Each row was made from one small tree. Brackets hold a mark, then the marks that hang from it, in the order of their numbers. Every link used is in the known rows. Write each row's tree.
In the rows, zero is written as 128.
Known rows:
{Z34 {Z111 {Z714 Z616}} Z369}: [ 98 133 108 147 144 169 165 104 137 149  93  88 106  83 138 152 144 103
  82 133 149 112 127 148  96 145 127 125 170 130 114 105 150 102 106 103
 107 128 109 158 145 134 120 162 131 133]
{Z458 Z34}: [179 103 178 185 128 109 110 153 151 148 169 108 148 134 115 134 104 149
 139 146 154 151 140 184 107 143 163 161 111 124 111  98 130 148 113 160
 116 151 149 111 155 150 119 145 124 155]
{Z714 {Z395 Z666} {Z616 {Z34 Z111 Z369}}}: [ 95 108  98  87 152 118 154 125 163 127  90  92 104 157 150 128 165  96
  88 132 104 128 111  86 139 148 100 126 119 144 133 117 106 161 187  42
 128 144  92 139 125  92 159 114 153 122]
{Z984 {Z773 {Z34 {Z111 Z714}}}}: [122 156 150 153 132 167  90 122 103 138 112  90 157  73  98 155 138  89
 148 152 156 143 136 192 141 141 160 140 107 101 108 114 146 131  57 131
 176 117 131 110 127 181 116 141 124 136]
{Z395 Z666 {Z714 {Z616 {Z34 Z111 Z369} Z399}}}: [111 118 108 111 113 123 132  96 125 114 106 108 102 161 143 107 147 106
  95  97 102 144  85  53 161 132 115 104 145 129 136 131 105 117 169 106
 124 131 100 134  53 109 116 128 136  82]
{Z458 {Z34 Z369} {Z984 Z773}}: [158 131 174 187 135  95 121 158 113 128 113 175 105 139 134 104  82 179
 185 139 158 117 107 173 116 105 174 169 155  68 159  70 149 154 159 215
 168 121 115 103 136 134 132 156 144 200]
{Z369 {Z34 {Z111 {Z714 {Z616 Z399 {Z666 Z395}}}}}}: [134 149 119 196 103 101 126 136 123 153 187 127 119 131 151 139 125 149
 177 170 139  91 127  65 128 133 112 115  89 194 139 182 135 108 115 114
 120 108 142 105  73 156 148  84  86  78]
{Z616 Z34 {Z399 Z458} {Z714 Z395}}: [147 155 100  54 133 122 136 166 117 104 180 196 148 159 138 101 152 176
 144 110 115 151 148  97 154 125  65 106 104 139 127 202 109 105 135 184
 100 136 153 153 129 128 134  92 134  68]
{Z984 Z458 {Z773 {Z34 {Z111 {Z714 Z616}} Z369}}}: [120 167 136 125 132 152 111  99  88 117  93 114 118  80 126 137 136  43
 124 155 124  99 138 135 127 122 170 118 133 138 137  94 158 136  80  84
 185 108 109 114 129 150 121 158 150 201]
{Z34 {Z111 Z714} Z369}: [ 93 113 130 154 121 178 152  90 120 159  97  89 108  73 112 133 128 119
  99 106 137 119 107 181 102 147 138 123 142 100 103  98 152 108  94 133
 126 133 120 157 132 138 114 165  90 128]
{Z773 {Z984 {Z458 {Z34 {Z111 {Z714 Z395}} Z369}}}}: [ 76 132 138 154 130 152 147 132 108 117 105 117 144  95 127 117  87 119
 101 137 102 128 126 163 107 148 128 122 141 117 124  98 165 142 138 123
 144 129  91 119 135 171 148 153 185 183]
{Z111 {Z714 {Z395 Z666} {Z616 {Z34 Z369} Z399}}}: [106 136  97 116 145 122 149 138 131  84 111 139 102 118 166 111 148 123
 100 139 142  93 136  80 145 127 107 124 157 178 135 136  88 153 202 102
  90 103  92 163  97 108 141  81 176  69]
{Z616 {Z34 {Z111 {Z714 {Z395 Z666}}} Z369}}: [ 71 105 113 122 133 166 149 107 132 119  76  87 105 111 119 126 135 115
  78 116  99 113  96 133 141 158 111 125 124 128 118 107 118 148 162  80
 140 128  87 149 115 117 152 128 130  73]
{Z111 {Z34 Z369} {Z714 {Z395 Z666}}}: [ 68 112 135 114 131 170 140 139 148 113 102  88 105  65 123 158 103  91
  81  94 150  78 123 173 109 153 166 158 139 148 114  87 102 149 145  94
 135 124 103 161 160  89 147 116 144  73]
{Z395 Z666 {Z714 {Z616 Z34}}}: [155 106 157 109 119 123 118 115 158 112 136 128 129 146 136 161 112  74
  78 141 144 158 122  97 148 130 146 158 156 186 133 126  99 123 151  86
 109 142 125 133 110  88 113 113 125  76]
{Z666 {Z395 {Z714 {Z616 {Z34 Z111} Z399}}}}: [175 172 115 131 109  93 128 155 125 148 186 120 149 171 163 117 157 137
 127 134 154 188 130  68 134 158 108 108 116 191 154 178 123  90 127 154
 126 150 127 102  54 152 124 105  97  58]
{Z773 {Z34 Z111 Z369}}: [109 128 130 146 132 139 126 108 117 140 108  41 135 113 114 101 144 121
 142  93 122 139 106 176 129 143 148 121  93  80 109  95 119 139  72 109
 124 131 121  80 121 143  96 155  94 171]
{Z34 {Z111 {Z714 Z395 {Z616 {Z399 Z458}}}} Z369}: [ 67 150  67  57 120 162 191 130 127 108 107 135 128 111 155 120 165 125
  84 129 105 111 137  95  82 136  75  98 183 148 129 149 130 108 137 123
 123 115  97 189 141 129 143 140 173 127]
{Z399 {Z616 {Z34 Z369}}}: [124 120 129 146 123  99 118 108 111 120 137 137 135 166 109 112 111 120
 133 117 138 123 132 126 139 113 122 133 122 123 130 104 138 138 117 185
 142 115 133 153 141  89  94 128  70 128]
{Z984 Z773}: [186 109 177 133 141 127  95 125 129 160 145 173 142 105 111 165 130 103
 140 143 184 151 147 185 120 120 161 159 104 114 115 104 123 132 109 149
 158 133 155 156 153 128 117 136 101 171]
{Z34 Z111}: [145  97 143 136 126 142 129 113 152 172 139  98 136 121 110 151 138 125
 130 119 144 168 133 179 107 145 123 132  96  98 107 118 129 109  85 122
 139 150 150 129 148 144 118 157  74 154]
{Z714 Z395 Z616}: [153 124 131  69 166 117 160 155 182 136 151 134 147 120 159 171 163 109
 102 151 196 149 168 137  96 136 116 167 143 183 118 134 101 131 136  85
  81 146 136 161 180 106 138 113 163 149]
{Z616 {Z34 Z369} Z399 Z666 Z714}: [182 130  89 155 136  96 105 119  88 125 132 182  90 145 117  64 144 205
 200  66 105 115  92  90 181  87  97  92 120  90 130 157 112 113 161 169
  56 124 163 121  86 117  99  75  95  82]
{Z616 {Z34 Z369} {Z399 Z458} Z666 Z714}: [148 121  78 132 114 108 112 118  79 101 138 205  99 170 104  65 121 200
 193  76  65 105  99  74 172  74  88  79 128  90 125 180 130 108 142 186
  90 120 165 127 109 100  86 102  86  89]
{Z714 {Z395 Z666} {Z616 {Z399 Z458}}}: [128  97 126  38 115 121 149 138 170  98 147 158 151 158 154 146 133 113
  88 130 111 132 167  88 106 108 107 130 141 156 130 169  80 143 178 101
 122 111 132 167 140 105 158 108 168 131]
{Z369 {Z34 {Z111 {Z714 Z395 Z616}}}}: [ 72 148 126 101 142 149 169 141 169 139 157 101 127  90 162 183 154  79
  91 181 171 104 135 110 106 174  98 165  94 210 114 135 130 121 107  53
 127 137 108 163 147 131 165 123 162 109]
{Z616 {Z34 Z369} {Z399 Z458} {Z666 Z395} Z714}: [165 146  79 143 101  90 117 134  69 120 148 202 110 180 121  61 102 218
 197  82  74 123 109  69 163  78  95  68 110 118 146 193 126 106 156 206
  91 120 170  95  82 102 109  86  43  60]
{Z714 Z616}: [174 113 146 131 150 120 138 133 166 142 160 129 144 114 141 166 136 103
 114 144 186 149 166 155 106 122 148 156 130 153 108 122 117 118 113 118
  91 137 152 141 164 124 112 127 109 160]
{Z714 {Z395 Z666} Z616}: [142  93 146  74 148 123 141 135 196 124 123 126 136 120 152 179 141  87
  71 143 162 147 156 126 111 127 132 163 134 168 118 132  84 149 178  50
 103 139 125 154 156  91 159 110 160 133]

Write each row's tree:
[ 98 109 113  99 115 137 137  94 145 120  87  87 100 146 134 131 130  72
  64 106 104 146  84  77 148 145 127 127 148 143 132 103 117 121 162  77
 130 148  99 131  85  87 111 149 125  94]
{Z395 Z666 {Z714 {Z616 {Z34 Z111 Z369}}}}
[166 104 114 143 105  90 142 157 141 109 169 199 127 184 139 105 102 202
 224 133 112 102 145  94 116  67 132 126 189 103 157 183 130 116 131 194
 118  93 157 118 144 117 113 110 131 146]
{Z714 {Z616 {Z399 {Z458 Z984}} Z666}}
[123 108  84 161  98 107 137 145 121 122 129 124 118 189 114  80 138 178
 160 128  44 103 103  69 106 104 109  89 171  91 143 138 149 145 154 150
 124 128 132 115 130 126 121 146 148 166]
{Z714 {Z616 {Z399 {Z458 {Z34 Z111 Z369}}} Z666}}
[132 124 168 147 119 133 100 107 107 133 156  83 181 119 106 119 103  95
 164 121 113 169 147 191 151 123 167 117  69  80 112 128 137 127  50 108
 157 120 140  43 132 190 109 150 107 210]
{Z773 {Z34 Z111} {Z984 Z458}}
[ 84 163 112 147 134 157 140 108 123 122  94  30 127  81 138 120 150  92
 105 133 146 115 122 153 124 148 144 125 163 128 113 103 138 125  81  90
  98 118 104 100 129 146 104 144 137 135]
{Z773 {Z34 {Z111 {Z714 Z616}} Z369}}
[123 122  81 172 129 144 146 105 114 137  97 128  95 107 128 116 160 159
 155 118 118  90 111  99 116 106 111  90 181 113 119 145 138 110 135 121
  90 109 126 157 109 134 114 116 127 116]
{Z34 {Z111 {Z714 {Z616 Z399 Z666}}} Z369}
[197 135 186 126 126 113  67 115 102 122 150 149 160 111 108 147 115  74
 164 147 148 140 156 172 140 110 198 149  62 124 133 104 131 156  65 129
 184 124 161  99 146 139 111 136 105 219]
{Z984 Z458 {Z773 Z34}}
[108 151  71 130 141 132 144 171 134  97 137 116 114  82 142 129 163 151
 154 116 161  55 144 104 111 120 123 135 183 179 138 138 117 129 152 112
  80 116 119 166 159 101 123  71 194  75]
{Z111 {Z34 Z369} {Z714 Z395 {Z616 Z399 Z666}}}
[174 117 115  87 161 133 125 130 158 145 112 166 123 110 117 155 139 182
 130 101 149 144 132 141 146 107 100 133 118 129 111 165  98 106 156 100
  58 146 168 146 158 100 132  82 146  91]
{Z616 Z666 {Z714 Z395}}
[165 107 172 170 109 121 116 131 136 162 157 115 138 152 105 138 111 123
 132 146  96 148 137 163 106 150 165 125  81 125 141 113 159 145  99 135
 165 164 145  99 138 160 135 178 104 189]
{Z984 {Z458 {Z34 Z111}}}
[133 127 164 161 118 123 108 110  89 106 138 102 165  99 122  95  80  96
 162  92 135 145 143 182 151 100 182 122  94  82 116  99 124 151  77 124
 128 108 136  66 135 148  93 135 109 227]
{Z773 {Z34 Z369} {Z984 Z458}}
[101 142  80  83 161 112 168 150 149 130 119  96 117 150 153 122 190 111
 120 135 135 131 122 103 128 160  77 133 117 150 141 117 126 136 145  73
 113 149  98 141 148 111 130 125 152 137]
{Z714 Z395 {Z616 {Z34 Z111 Z369}}}
[123 107 135 105 121 125 134 103 143 108 100 120 102 135 142 134 109  76
  72 107 131 133  98  88 148 128 139 152 159 166 129  96 104 132 172  95
 109 137 106 138 102  69 109 124 132  95]
{Z395 Z666 {Z714 {Z616 {Z34 Z369}}}}
[119 131 150 162 133 144 106 128 123 143 141  41 190 109 109 120 116 120
 162 121 151 185 131 197 152 137 150 127  92  68  96 130 124 124  55 125
 132 116 136  44 125 198 103 133 116 167]
{Z773 {Z34 Z111} Z984}
[134 128 160 185 128 110 119 147 117 151  93 150  97 150 128  93 110 173
 181 141 126 118  95 166 121 126 159 140 144  43 155  76 161 145 146 197
 189 130 105  98 120 154 137 174 144 201]
{Z458 {Z34 Z111 Z369} {Z984 Z773}}
[ 95 126 164 168 110 157 135 112 134 161 167 101 118  89 123 170 113 100
 138 150 145 105 112 161 121 161 129 149  77 142 102 113 142 116  58 104
 149 130 135 142 127 148 134 153  79 118]
{Z369 {Z34 {Z111 Z714}}}
[141 153 149 115 144 134 122 154 139 130 120 163 137 115 141 178 146  78
  87 212 132 123 161 120 100 157 131 146 141 187 150 113 167 143 144  97
 184 146 111 152 161 159 180 154 216 172]
{Z984 {Z458 {Z34 {Z111 {Z714 Z395 Z616}}}} Z773}
[101 138 141 167 122 168 131 136 122 131 143  90 108  54 114 146 116 100
 125  98 178  84 133 205 103 147 172 157 153 144 114  76 138 120  78 161
 120 129 128 152 166 109 102 138  98  98]
{Z111 {Z34 Z369} Z714}
[100 120  77  95 147 101 150 132 143 118 105 108 108 168 158  98 184 124
 116 121 102 124 113  60 146 134  84 100 122 140 138 141  92 153 201  69
 122 131  92 139  92 123 148 107 157 118]
{Z714 {Z395 Z666} {Z616 {Z34 Z111 Z369} Z399}}
[175 144 119 148 115  78  89 122 111 139 153 178 139 188  98 124  98 191
 159 125 132 156 144  85 163  92 111 106 116 143 145 186 135 104 142 197
 100 106 180 105 108 102 125  75  39  38]
{Z399 {Z616 Z34 {Z666 Z395} Z714}}
[ 91  96 139  16 115 142 134 101 158 108 106 182 147 162 107 169  83 102
  39 102  93 147 153 106 121 102 103 121 156 118 119 172  96 112 167 151
 142  95 142 186 165  75 164 126 124  84]
{Z399 Z458 {Z616 {Z714 {Z395 Z666}}}}
[185 144  91 102 162  99 114 161 126 119 145 194 128 152 129  98 169 213
 192 106 133 145 126  88 179 104  72 109 106 137 127 198  99 112 168 141
  55 138 163 128 113 128 136  47 142  58]
{Z616 Z34 Z399 Z666 {Z714 Z395}}
[208 115 197 155 120  98  73 133 115 142 159 199 140 134 103 150  96 102
 144 167 135 132 152 169 122 123 186 157  83 132 140  91 149 162 120 160
 190 149 155 130 155 142 139 162 127 213]
{Z984 {Z458 Z34} Z773}
[ 89 149  84  73 122 134 153 153 117 122 110 140 127 159 131  79 146 191
 103  91  66 139 106  97 112 141  67  82 131  96 129 151 121 114 168 172
 118 148 120 130 124 143 155 144 175 124]
{Z616 {Z399 {Z458 {Z34 Z111 Z369}}} {Z714 Z395}}
[158 115 165 161 118 119  99 113  94 152 111 165 111 140 109 118 116 105
 137 138  95 123 111 148 116 131 160 120  84  94 153  67 167 157 128 139
 206 159 126 120 133 139 139 187 117 232]
{Z984 {Z458 {Z34 Z111 Z369}} Z773}
[136 139 120 109 130 134 135 119 148 141 143 102 139 150 132 150 160  95
  93 139 147 175 117 104 136 157 112 140 133 175 128 131 136  89 102 102
 116 162 128 130 118 112  98 133 128  89]
{Z395 {Z714 {Z616 {Z34 Z111}}}}
[196 151 107 208 118  87 113 156 110 122 185 156 143 143 147 110 130 185
 194 173 157 118 160  75 146 109 125 110 145 200 147 188 134 125 140 165
  81 108 152 108  80 148 123  60  90  40]
{Z111 {Z714 {Z616 Z34 Z399 {Z666 Z395}}}}
[152 127 176 174 133 106 103 153 131 157 131 159 126 156 118 126 107 171
 190 167 142 139 119 173 123 134 166 153 131  64 158 105 155 139 121 196
 197 134 121  84 126 178 151 166 145 177]
{Z458 {Z34 Z111} {Z984 Z773}}
[117 130 151 110 104 125 106 130 132 124 151 167 161 176  90 134  65 146
  90 119  95 150 151 125 115 109 120 124 160 109 128 145 147 104 124 225
 140 112 160 146 162 117 134 152 122 106]
{Z399 {Z458 Z34} {Z616 Z714}}
[ 90 165 144 174 131 158 117 110  86 122  79 111 110  93 124 103 109 142
 176 129 144 106 104 189 143 123 178 134 163  54 140  90 155 131  79 177
 180  92  94  87 108 163 119 153 127 157]
{Z458 {Z984 {Z773 {Z34 {Z111 Z714} Z369}}}}
[ 71 151 125 130 132 166 143 120  92 102 100  72 157  73 132 109 111  95
 120 115 113 136 133 176 132 134 136 112 114 102 118 114 144 137  84  88
 148 109  91  96 130 168 123 137 164 174]
{Z773 {Z34 {Z111 {Z714 Z395}} Z369} {Z984 Z458}}
[100 122  96  86 120 115 128 139 128  98  89 173 135 179  91 111  90 187
  94  98  60 107 113  85 110  93  81 117 180 103 144 144 136 137 178 176
 113 113 138 154 173  64 138 120 161 109]
{Z399 {Z458 {Z34 Z369}} {Z616 Z666 {Z714 Z395}}}
[ 61 106 157 101 117 160 141 111 167 140 134 103 115  93 131 180 108  88
  78 142 118 103 114 133 121 170 119 158  73 159 103 124 105 144 127  40
 160 129 105 162 118 122 188 132 123  95]
{Z369 {Z34 {Z111 {Z714 {Z395 Z666}}}}}
